(in the rows, 128 means zero)
Known rows, with every way that one mark hangs from another
natom[burev ruzuf]: [139 127  69 116 107 118 152 122 165 128 137 173 126 130 146 116 133 144
 133 152 151 116 138 143 136 135 145 126 127 100 133 142 149 174 124 104
 150 176 140 113  80 138 159 127 140 126 124 132 149  70 132 102 101 118
 141  99 139 127 139 126 132 109 132 132 138 128 133 104 181 149 179  97]
riginu[rizam[bosirur bozu[soso] muro]]: [126  90  26 126 103 107 155 141 145 153 138 171 125 121 107 115 147  95
 114 120 123 118 113 176 163 127 111 118 127  89  92 151 108 140 122 111
 159 150 133  81 119 115 137 125 166 144 164  94 180 115 100  92  28 131
 160 151 142 156 144 115 114  98 103 124 156 135 125  80 150 170 112  84]
rizam[bosirur bozu]: [125 103  65 127 119 113 159 138 138 143 138 148 128 132 106 118 151  97
 124 130 147 106 117 155 139 125  94 128 124  96 119 152 125 149 120  93
 145 126 146  92 102 114 137 127 148 133 148  94 160 107 123  77  43 135
 139 131 147 132 148 112 126  93  93 155 152 107 134 115 151 170  97  93]
bozu[soso]: [128 105 113 117  90 136 167 130 140 140 118 165 128 121 129 104 123 125
 134 115 128 120 149 130 150 134 176 119 130  87 109 118 129 148 118 121
 145 167 130 109  94 134 125 131 150 114 130 128 131 118 148 108  87 144
 152 106 133 121 131 114 126 123 130 111 148 108 138  99 123 163 118  93]
natom[burev rupe[muro] ruzuf]: [129 114  50  95 110  94 163 133 174 135 163 179 131 146 142 111 139 119
 126 183 149 118 155 139 145 146 160 135 121  92 122 145 163 192 126 111
 159 203 168 103  88 104 161 129 126  95 138 123 163  65 147 104 100 104
 139 106 121 126 129 108 132 100 145 134 146 128 133  93 175 154 177 105]
bosirur[kezip[bozu riginu[rizam]]]: [129 113  66 112 119 147 143 142 162 156 129 155 107 139 110 125 142 163
  99 120 159 108 168  77 155 158 160  96 153 123  76 130 126 155 101 104
 108 175 159 123 125  76 172 129 158 123  86 117 141  78 162  73  92 139
 171 133 159 144 148 140 153 131  99 117 131 100 125 118 164 142 111 113]
riginu[rizam[bosirur bozu]]: [141 102  40 135 120 112 152 139 149 149 137 154 115 141 112 130 150  88
 104 135 149 105 118 141 149 135  95 107 123 112  97 152 123 141 116  84
 149 151 155  96 111 115 140 136 152 142 135  88 177  98 112  86  51 133
 140 140 148 143 153 113 121  91  94 140 149 129 136  93 164 167  94  97]
burev[muro]: [138 109  59 117  97 140 163 122 127 146 139 160 135 151 125 100 119 143
 139 114 125 111 141 139 154 126 143 134 113 102 111 146 123 149 111 108
 146 139 148 107 104 158 130 135 134 122 143 114 146  99 149  95  88 125
 126 123 122 127 136 103 135 137 133 102 146 121 108 106 146 163 110 105]
kezip[bosirur bozu[soso] riginu[rizam[muro]]]: [122  98  62  88 108 143 151 159 159 189 143 206 113  96 114  97 146 171
 107 105 129 126 164  88 188 143 184 104 139  93  68 133 111 143 105 137
 109 185 125 110 127  84 173 116 178 157 102 135 169  78 146  84  70 148
 177 117 147 159 125 143 155 129 104 100 151 109 141 113 139 152 137 123]
bosirur[kezip[bozu riginu[rizam[muro]]]]: [130 112  46 111 117 141 140 143 160 154 134 162 113 136 100 120 148 170
 103 119 145 114 161  96 167 153 146 110 149 120  84 146 121 155 104 108
 109 155 150 114 130  75 173 123 164 126 101 117 146  84 151  65  74 134
 179 148 159 149 149 136 153 141 100 115 139 108 107 115 160 144 117 114]
natom[ruzuf[muro]]: [132 110  67 104  93 128 149 136 168 130 146 183 119 121 138  87 132 140
 145 129 151 116 133 148 155 126 138 126 131  95 129 143 116 157 119 106
 145 159 147 108  74 132 129 106 145 111 139 122 145  81 125 134  83 131
 127 108 140 122 154 118 134 123 132 121 140 121 134 121 161 148 160  90]
ruzuf[muro]: [134 104  88 114  94 136 136 131 165 132 126 166 123 129 126  86 133 117
 135 122 137 110 136 136 153 125 138 130 134  97 122 152 123 145 113 111
 134 123 143 108  84 129 110 107 149  98 132 123 143 103 134 121  69 144
 121 120 134 116 162 111 147 135 120 112 145 122 126 128 137 157 132  96]
rizam[bosirur[kezip[riginu]] bozu muro]: [100 102  32 120 120 111 159 144 131 150 137 141 137 123  80 125 160 107
 124 127 138 115 132 161 147 130  72 138 146  97 115 171  98 162 117 103
 124 116 139  87 128  82 162 110 163 141 155  92 159 110 121  58  28 130
 177 183 155 146 144 125 140 107  77 154 157 104 109 119 161 161 101  98]
riginu[rizam[bosirur[kezip] bozu[soso] muro]]: [111  99  16 129 102 108 152 136 142 144 137 155 129 129  99 125 144 106
 109 118 136 116 122 167 157 141  91 110 140  97  90 148 105 148 120 113
 158 156 138  87 132  90 144 123 158 141 165  91 167 130 114  89  27 123
 169 170 153 157 150 120 114 110  93 134 149 128 119  76 158 164 106  77]
bozu[kezip[bosirur riginu[rizam[muro]]] soso]: [108  86  70  91  96 135 157 134 167 179 139 203 120  96 130 126 140 139
 122 124 105 130 165 115 181 137 182 111 138  69  76 125 107 134 101 134
 123 196 125 104 134 119 143 123 185 154 130 132 172 101 160 104  83 164
 168 133 140 193 124 141 140 130 113  94 136 107 143  94 137 146 149 129]
bozu[kezip[bosirur]]: [121 105  98  97 111 136 152 122 172 155 139 169 119 127 134 122 138 140
 126 136 131 110 150 115 163 130 154 120 120  94 111 124 129 137 104 114
 128 166 150 115 110 127 112 125 156 135 116 137 152 109 180 117  93 150
 145 116 146 172 143 124 139 133 102 126 138  98 143 121 139 147 138 120]
rizam[bozu muro]: [136 111  56 128 108 118 152 133 146 145 135 150 125 138  91 105 151  99
 124 117 114 111 124 169 151 110 104 142 122 100 119 174 107 144 112  97
 146 105 134  88 103 130 134 104 161 117 157  96 151 109 127  81  41 128
 136 154 144 121 152 103 125 121 112 135 163 124 101 110 146 173 117  92]
bozu[kezip[bosirur riginu[rizam]] soso]: [110  91  84  96 102 141 165 133 168 176 135 194 117 102 143 133 136 126
 119 129 116 127 171  94 177 146 196  98 139  74  72 113 115 135  99 129
 119 218 123 114 130 116 145 134 177 148 108 134 162  96 170 107 100 166
 165 113 142 182 123 140 144 117 111 102 129 104 161  97 133 144 142 125]
rizam[bosirur[kezip[riginu]] bozu[soso] muro]: [ 90  98  40 114 105 110 173 147 125 152 131 158 140 107  86 117 150 112
 129 117 128 123 139 164 152 133  96 135 153  78 110 157  98 162 123 121
 131 133 116  87 131  75 156 108 168 136 164  96 147 122 120  65  25 139
 187 175 157 150 134 134 133 106  88 150 156 100 122 106 144 161 105  84]
bosirur[kezip]: [121 120  88 119 111 141 154 122 146 130 121 134 130 143 108 125 129 144
 126 130 156 107 150 117 137 141 129 119 135 119 115 128 131 157 113 104
 134 153 156 120 109 103 128 118 142 107 123 119 129 119 166  93  89 129
 148 134 154 123 154 117 137 133 104 132 137 104 118 116 146 151 113  96]
bozu[kezip]: [136 108 106 115 108 137 156 117 176 143 130 158 124 141 139 121 137 131
 124 138 118 110 148 137 154 129 158 122 124  95 109 126 133 136 109 101
 132 150 145 109 103 141 112 138 151 109 124 123 138 113 171 111  92 152
 146 124 140 160 142 114 133 127 120 119 136  99 129 108 141 152 130 112]
rizam[bosirur[kezip[bozu[soso] riginu]] muro]: [ 94  92  60 104 106 128 161 149 134 154 134 176 136 108 102 102 145 162
 117 114 139 115 144 133 160 146 128 127 151  81 104 137 112 161 119 131
 114 143 129  95 132  64 158 114 161 132 139 118 142 110 142  77  47 142
 198 148 148 162 132 140 153 126  96 134 156  84 118 110 147 147 119 103]
natom[burev rupe ruzuf[muro]]: [126 121  51  97  93 106 140 128 191 128 159 194 131 132 157  96 129 131
 132 177 158 111 131 149 154 140 145 130 132  98 134 160 136 189 125 110
 150 174 140 113  79 134 147  97 129  98 152 134 154  57 134 120  91 110
 130 110 126 127 150 114 136 114 145 127 151 133 142 108 178 146 199  92]

Rows
[124  99  44 114  99 116 151 126 170 164 144 181 116 118 113 125 152 114
 113 117 105 124 136 157 175 124 143 107 129  90  81 141 105 131 105 117
 150 168 131  92 131 124 131 118 175 143 145 112 173 113 134 101  48 140
 156 149 149 178 144 123 116 117 108 113 144 129 129  86 144 160 130  99]
riginu[rizam[bozu[kezip[bosirur] soso] muro]]
[108 108  34 129 115 110 152 133 137 133 135 134 138 135  86 119 156 111
 122 124 142 107 116 175 144 124  60 136 136 101 120 162 107 160 122 105
 142 114 150  81 122  86 137  99 150 132 168  95 154 129 118  76  21 118
 159 182 156 145 158 116 127 110  82 163 156 109 107 108 158 165 100  82]
rizam[bosirur[kezip] bozu muro]
[118  83  29 127  99 107 156 127 162 156 149 175 121 123 120 125 154  95
 112 129 112 116 123 184 172 129 114 112 128  78  85 146 106 132 115 111
 153 153 133  78 129 117 132 126 172 138 169 101 176 124 113  97  31 143
 165 158 144 190 143 118 109 109 109 126 148 124 125  76 150 163 124  90]
riginu[rizam[bosirur bozu[kezip soso] muro]]
[114  94 119 100  92 142 173 124 161 160 129 180 123 108 144 116 134 121
 135 122 104 126 169 124 163 138 198 116 147  66  98 117 120 140 107 125
 111 175 121 108 117 129 138 138 170 117 123 130 137 105 170  98  97 174
 167 119 136 160 117 131 137 125 128 102 130  87 147 101 122 148 140 112]
bozu[kezip[riginu] soso]
[121 100  37 103 110 126 155 157 142 179 138 184 121  98  97 120 149 113
 117 112 126 128 156 116 174 129 142 115 136  90  78 157  99 140 105 119
 131 175 120 103 130 105 169 115 180 166 127 104 178  83 126  73  61 146
 162 144 151 145 131 134 139 110 102 110 149 125 145 106 144 166 123 114]
kezip[bosirur riginu[rizam[bozu[soso] muro]]]
[134 124  29 105  98 108 161 114 154 134 167 186 144 148 153 110 123 142
 133 169 146 112 139 149 155 144 148 131 115  98 125 158 140 193 125 105
 162 192 147 111  95 160 165 127 116 114 163 131 158  53 146  95 110  97
 133 110 111 142 130 111 130 118 151 115 150 141 131  86 186 155 185 101]
natom[burev[muro] rupe ruzuf]
[121 109  27 133 120 115 150 134 146 138 137 133 115 142 106 143 150 104
 103 131 157 104 125 137 145 143  86 104 136 123  97 144 117 146 112  90
 146 163 163 104 123  91 147 126 148 135 131  82 164 111 122  82  54 124
 156 154 161 145 159 120 124  99  78 150 145 124 136  92 174 160  89  90]
riginu[rizam[bosirur[kezip] bozu]]
[120 118  94 109 118 152 153 142 150 149 125 149 113 134 106 113 146 171
 110 113 153 109 166  82 152 152 157 114 150 112 100 132 125 162 108 114
  97 152 146 121 116  74 164 118 153 115  94 120 122  86 175  67  90 141
 173 130 162 133 145 139 158 137 101 125 139  84 122 129 154 145 111 113]
bosirur[kezip[bozu riginu]]
[116 114  51 123 104 134 165 141 144 150 126 141 119 122 104 136 141 120
 116 110 142 119 163 108 150 152 151 102 161 103  84 137 113 151 106 106
 128 183 138 116 126  92 165 127 166 126 117  94 145  94 146  65  79 147
 166 148 164 127 139 134 135 115  98 118 132 114 138  97 153 157 106  92]
bosirur[kezip[riginu[rizam[bozu[soso]]]]]
[124  99  66 110 107 125 156 129 166 164 140 173 110 116 124 134 148 112
 113 118 122 123 144 130 163 135 153  98 134  98  73 127 116 126 108 112
 148 192 132 102 123 121 128 132 170 141 127 113 167 107 142  99  72 148
 145 129 153 172 146 125 120 110 106 117 139 122 151  90 150 164 126  98]
riginu[rizam[bozu[kezip[bosirur] soso]]]
[139 127  64 106 108 105 157 122 168 130 160 175 131 139 153 117 130 132
 124 184 158 108 138 144 148 147 152 124 123 104 131 150 148 194 127 103
 152 198 144 122  88 137 169 116 128 111 141 137 154  58 149 100 108 106
 141 107 127 129 136 117 127 105 143 132 150 129 140  96 183 152 188 102]
natom[burev rupe ruzuf]
[151 109  26 133 109 120 143 135 158 148 138 153 116 141  97 117 151  99
 110 125 122 114 130 166 161 124 113 121 124 116  91 169 112 137 111  91
 157 135 147  94 114 129 142 118 167 131 142  92 176  99 118  81  47 125
 138 157 149 135 158 105 117 116 112 115 154 147 106  95 156 169 112  97]
riginu[rizam[bozu muro]]
[ 99  82  61 113 100 106 171 138 149 167 146 182 133 104 114 119 160  94
 128 122  96 123 132 180 166 125 125 134 142  57 105 154  97 144 117 121
 124 135 112  75 130 107 145 120 178 138 167 103 161 116 126  82  29 158
 178 161 143 179 126 126 131 104 109 137 151  97 128 100 135 159 126 102]
rizam[bosirur bozu[kezip[riginu] soso] muro]
[ 96  99  84 100 111 136 165 148 135 155 134 162 126 111 119 114 143 163
 117 124 155 112 154 101 151 157 144 112 156  92 102 115 125 159 118 124
 106 165 137 106 121  67 158 129 153 127 117 122 135 106 152  77  71 147
 190 126 157 151 133 147 152 119  87 141 146  75 146 116 147 146 109 106]
rizam[bosirur[kezip[bozu[soso] riginu]]]
[109 111 103 103 102 150 162 142 146 153 122 160 116 116 108 107 136 176
 116 104 143 119 173  84 147 154 180 109 162  98  97 122 127 160 112 124
 104 171 134 121 122  72 161 121 162 110 100 127 119  98 171  71  89 149
 185 121 158 134 134 146 152 137 110 123 139  82 134 118 141 140 123 107]
bosirur[kezip[bozu[soso] riginu]]
[113  81  60 111  91 123 164 134 165 171 141 200 125 108 142 125 142 114
 125 137 102 127 155 150 178 143 168 113 146  59  83 130 109 134 108 123
 127 179 125  95 131 115 143 137 177 141 144 116 169 106 143  99  65 165
 182 143 131 192 123 133 132 119 116 102 134 105 138  83 136 147 139 117]
bozu[kezip[riginu[rizam[bosirur muro]]] soso]
[121  89  73 110  85 135 160 127 172 166 133 194 121 113 137 120 138 122
 124 128  93 129 161 139 179 139 189 113 142  70  79 131 108 137 106 124
 123 179 120 101 126 131 141 133 183 130 133 120 159 106 156 101  81 166
 173 138 132 176 122 127 132 129 132  84 135 113 127  85 134 147 144 113]
bozu[kezip[riginu[rizam[muro]]] soso]
[108 101 120  94  96 139 162 123 166 161 135 183 125 108 141 117 129 141
 132 124 119 118 154 118 160 131 181 113 127  77  97  97 127 136 112 132
 134 190 128 111 119 124 104 127 159 132 128 142 142 122 179 119  92 156
 157 105 137 169 131 128 132 131 111 119 140  95 158 105 126 147 141 113]
bozu[kezip[bosirur] soso]
[130 103  63 117 110 122 158 134 165 160 140 166 123 128 103 119 162 100
 128 121  95 119 142 166 165 114 136 139 138  81 106 169 102 144 103  95
 118 112 128  89 119 128 142 111 176 120 142 104 153  97 145  72  47 151
 153 168 148 155 139 120 136 125 113 125 143 107 105 114 144 161 133 111]
rizam[bozu[kezip[riginu]] muro]
[136  99  13 133 116 106 146 139 151 147 145 161 120 137 103 126 155  89
 108 131 134 107 112 173 162 122  87 122 119 106  96 169 110 143 119  93
 155 135 146  85 117 115 143 124 157 146 156  86 186 105 100  83  30 123
 149 156 145 158 152 108 120 102  91 132 156 135 114  90 161 174 105  95]
riginu[rizam[bosirur bozu muro]]
[132  95  36 114 118 129 142 154 157 171 142 190 116 123 117 106 156 145
 100 132 138 109 146 113 176 145 140 115 133 103  84 155 118 145 110 109
 109 141 146  97 122  91 173 129 171 144 116 110 176  74 126  72  55 142
 175 137 147 164 134 133 154 120  99 113 154 106 119 107 160 154 119 125]
kezip[bozu riginu[rizam[bosirur muro]]]
[ 90 106  66 122 107 112 170 135 126 134 130 137 135 118 103 127 141 110
 121 116 147 113 127 152 132 138  99 117 147  90 114 126 119 156 125 116
 144 155 136  95 120  86 134 126 149 124 152 100 136 132 129  85  45 137
 166 147 161 138 144 125 120  99  87 162 152  98 140  99 145 162  98  75]
rizam[bosirur[kezip] bozu[soso]]
[120 105   4 133 118 105 147 135 148 142 139 147 127 136  91 136 154 102
 106 126 148 108 122 161 154 136  71 116 138 115  97 161 106 149 114  96
 155 140 157  94 132  87 146 119 154 142 152  88 170 114 115  82  29 118
 161 177 157 157 161 117 120 109  80 143 151 128 108  90 170 166 103  85]
riginu[rizam[bosirur[kezip] bozu muro]]
[122  99  79  88 111 148 151 160 154 185 136 192 108  95 126 109 140 165
 101 107 144 119 170  63 175 151 196  94 139  95  67 120 123 144 105 130
 112 198 129 121 118  88 170 128 177 155  82 134 163  67 154  87  92 153
 170 101 153 152 125 149 155 119 107 106 141 101 161 117 142 149 126 124]
kezip[bosirur bozu[soso] riginu[rizam]]
[104 105  65 115 118 131 162 140 133 144 129 147 141 129 114 130 138 125
 127 138 161 108 148 115 144 149 113 119 142 101 115 139 119 162 116 107
 120 154 151 112 117  91 152 133 145 138 124 107 144 100 150  80  75 138
 171 141 146 144 140 132 153 108  84 147 139  89 134 120 146 149 104 106]
rizam[bosirur[kezip[riginu]]]
[117 102 103  91 118 142 161 131 167 172 138 179 120 116 131 129 145 140
 126 136 127 117 171  96 166 133 170 119 132  81  97 130 121 140  99 114
 105 171 141 116 118 123 140 122 164 143 100 129 150  87 180  98 101 161
 153 118 141 172 130 138 156 122  99 122 132  88 150 129 137 148 136 135]
bozu[kezip[bosirur riginu]]
[130 112  58  98 122 142 153 149 151 173 137 178 117 111 117 131 142 133
 119 126 151 115 167  76 170 145 157 108 130 106  81 138 115 144 102 110
 121 186 143 126 114 112 165 126 165 164  94 114 177  65 154  86  98 144
 146 117 145 140 133 138 153 111  93 108 142 118 155 122 152 154 120 131]
kezip[bosirur riginu[rizam]]
[114 106  80 115 122 132 146 139 150 136 133 150 126 135 111 114 140 166
 109 131 170 100 137 116 144 148 110 114 135 114 113 128 136 156 120 113
 128 146 160 109 116  79 137 120 142 125 122 123 136 113 156  90  64 125
 170 125 157 153 153 130 148 122  89 152 147  84 128 118 155 147 102  99]
rizam[bosirur[kezip[bozu]]]
[103 101  45 124 113 122 154 132 138 133 135 151 141 131 100 118 139 135
 131 137 146 105 128 156 151 134  89 132 130  99 123 148 115 157 121 115
 143 126 152  93 119  91 135 109 143 129 161 111 151 130 135  99  42 118
 166 158 141 154 153 117 138 127  93 141 155 109 104 104 152 156 106  95]
rizam[bosirur[kezip] muro]
